Known rows, with every way that one mark hangs from another
J_753[J_468[J_946[J_13 J_251]]]: 11.6 15.6 61.1 28.4 -22.6 21.9 8.4 -2.2 -24.6 16.6 48.7 -59.7 -20.3 20.5
 -31.5 10.6 12.2 -13.0
J_753[J_468[J_946[J_13[J_322] J_251]] J_931]: 14.5 18.0 36.1 26.4 -24.5 3.1 40.0 13.4 -3.7 18.3 63.5 -52.0 -49.6 -1.9
 -12.6 8.1 25.1 -11.2
J_468[J_753[J_931] J_946[J_13 J_251]]: 12.6 40.1 28.7 27.7 -28.4 73.0 11.0 14.8 -41.0 11.5 40.9 -69.7 -16.4
 10.9 -14.0 0.3 16.4 5.8
J_363[J_13[J_322]]: 36.9 11.7 11.8 -14.5 -1.8 8.8 20.1 24.9 -42.6 -1.1 -12.9 -2.9 38.7 1.4
 -17.1 41.5 -10.5 -10.6
J_753[J_468[J_946] J_931[J_341]]: -4.8 10.8 3.7 60.0 -7.0 33.2 31.6 7.6 -36.5 -10.0 41.5 -67.5 -24.8 42.5
 -37.8 -22.0 27.7 -14.3
J_251[J_946]: 24.9 7.2 -1.7 13.3 -0.6 33.4 1.5 -2.4 -33.8 -3.4 -4.4 -45.5 24.7 9.3
 -36.6 15.9 11.5 -14.6
J_13[J_363 J_946[J_251]]: 11.3 25.3 22.7 29.0 -14.7 -50.9 7.5 1.1 4.0 -11.2 1.8 -24.1 18.6 -10.8
 -13.2 39.1 -16.5 20.9
J_363[J_13[J_322 J_946[J_251]]]: 25.4 27.9 39.0 -12.0 -19.7 -50.0 17.4 39.5 -20.9 7.8 -3.5 -15.7 19.1
 -9.3 -7.7 33.9 -10.4 21.9
J_468[J_753[J_931] J_946[J_13[J_322] J_251[J_540]]]: 28.9 32.0 14.8 12.2 -26.3 54.3 -9.0 23.1 -35.5 20.6 42.4 -45.7 -20.5
 -15.0 1.8 -40.4 33.4 -4.1
J_946[J_13[J_363]]: 33.3 11.2 20.0 8.0 -1.0 23.0 3.3 -12.2 -20.8 -8.8 -8.5 -13.2 8.1 8.9
 -17.9 14.5 -28.0 -5.8
J_251[J_540 J_946[J_13]]: 34.9 10.3 17.6 0.3 -13.6 38.6 -37.3 -2.7 -38.6 2.0 -3.3 -31.2 -10.0 3.3
 -31.0 -79.5 11.8 -6.8
J_363[J_13[J_322 J_946]]: 28.9 22.2 14.7 -23.9 -9.4 -25.3 19.3 37.3 -23.6 0.6 -18.9 -18.3 29.1
 -3.2 -14.0 21.5 -21.5 -1.3
J_753[J_468 J_931]: 0.4 11.0 -6.1 48.7 -13.9 -7.7 47.3 -9.9 -6.3 -18.1 50.1 -42.5 -7.1 5.3
 -41.2 31.0 15.6 -33.9
J_753[J_468[J_946[J_13[J_363] J_251]] J_931[J_341]]: 3.3 19.3 45.8 63.4 -21.2 19.4 26.7 11.0 -26.4 1.1 46.1 -53.9 -63.9 37.4
 -16.9 -39.1 17.3 19.1
J_13[J_363]: 25.2 6.1 -7.7 25.4 5.7 12.6 11.2 -14.9 -20.3 -20.9 -8.0 -11.4 41.8 0.8
 -23.1 47.6 -17.1 -15.2
J_251[J_540 J_946[J_13[J_322 J_363]]]: 53.5 1.4 4.5 -12.5 -5.2 25.7 -27.6 10.0 -20.9 7.5 -15.9 -5.7 -11.9 -18.7
 -5.6 -69.2 5.4 -11.7
J_13[J_322 J_363 J_946[J_251[J_540]]]: 30.9 17.7 6.0 7.7 -11.0 -75.4 -9.7 12.3 12.2 0.6 3.3 1.3 14.6 -41.5 5.3
 3.8 1.2 9.5
J_946[J_13 J_251[J_540]]: 26.2 20.0 48.4 18.3 -18.7 -13.5 -30.8 -14.8 -29.9 5.3 25.9 -11.0 -7.8
 -4.7 -20.6 -24.5 10.8 16.8

Rows
25.7 18.6 11.1 0.3 -9.1 -77.5 -14.9 11.9 2.4 8.2 17.0 -14.4 16.1 -34.9
 -6.6 7.1 18.2 6.5
J_13[J_322 J_946[J_251[J_540]]]
51.6 2.0 10.1 -15.6 1.7 27.5 3.5 13.5 -17.8 11.4 -18.3 -19.2 -8.0 -6.9
 -5.6 -3.2 -5.2 -12.2
J_251[J_946[J_13[J_322 J_363]]]
46.4 9.8 34.4 5.2 -9.5 -29.3 -21.2 -1.0 -9.8 11.1 12.0 17.7 -10.7 -28.0
 6.3 -12.7 3.7 11.9
J_946[J_13[J_322 J_363] J_251[J_540]]
33.4 11.0 -15.7 -7.4 4.9 -45.9 17.3 14.2 11.0 -6.2 -16.4 -14.3 29.5
 -25.2 -1.7 41.1 -20.1 -15.2
J_13[J_322 J_363 J_946]
-0.8 20.1 48.8 58.1 -21.0 17.9 22.0 10.2 -33.0 6.9 57.0 -64.9 -63.0 41.8
 -26.1 -35.8 28.6 15.4
J_753[J_468[J_946[J_13 J_251]] J_931[J_341]]
26.9 28.7 35.2 -9.9 -24.4 -51.2 -7.0 36.5 -22.9 5.2 -1.6 -5.4 15.4 -17.4
 -7.6 -13.4 -1.1 21.0
J_363[J_13[J_322 J_946[J_251[J_540]]]]
3.0 22.8 41.9 46.1 -36.6 16.5 12.0 0.4 -14.1 4.8 65.0 -53.5 -50.8 5.9
 -26.1 -52.5 27.4 -4.5
J_753[J_468[J_946[J_13 J_251[J_540]]] J_931]
11.4 24.5 17.0 31.3 -19.8 -53.1 -18.0 -2.0 0.8 -13.2 4.3 -14.0 15.6
 -21.3 -13.1 -14.5 -7.3 20.3
J_13[J_363 J_946[J_251[J_540]]]
24.3 19.7 13.5 -2.6 -4.8 -76.1 10.0 14.2 4.0 11.5 15.2 -25.7 19.0 -25.4
 -7.0 59.5 8.2 7.0
J_13[J_322 J_946[J_251]]
30.6 17.6 44.2 26.5 -18.0 -10.0 -27.3 -14.3 -19.3 -3.4 12.5 3.1 -8.6
 -10.5 -9.1 -28.0 -3.7 20.3
J_946[J_13[J_363] J_251[J_540]]
44.7 10.2 38.0 0.7 -3.4 -26.9 7.3 2.1 -7.5 13.7 9.4 5.3 -7.5 -17.2 6.7
 47.3 -5.8 11.9
J_946[J_13[J_322 J_363] J_251]
33.0 21.7 -6.6 14.9 -1.4 86.0 11.4 33.1 -46.9 6.3 4.8 -49.4 -20.2 21.7
 4.3 -32.5 6.7 -8.6
J_468[J_753[J_931[J_341]] J_946[J_13[J_322 J_363]]]
48.9 2.9 10.5 -13.2 8.1 2.8 10.4 0.3 -10.0 3.3 -9.6 0.5 7.5 -10.2 -1.7
 30.1 -20.0 -15.2
J_946[J_13[J_322 J_363]]
-4.9 19.8 23.1 57.6 -27.4 10.2 41.9 0.5 -11.8 -0.6 64.2 -62.7 -20.9 7.9
 -31.6 23.0 28.6 -11.5
J_753[J_468[J_946[J_251]] J_931]
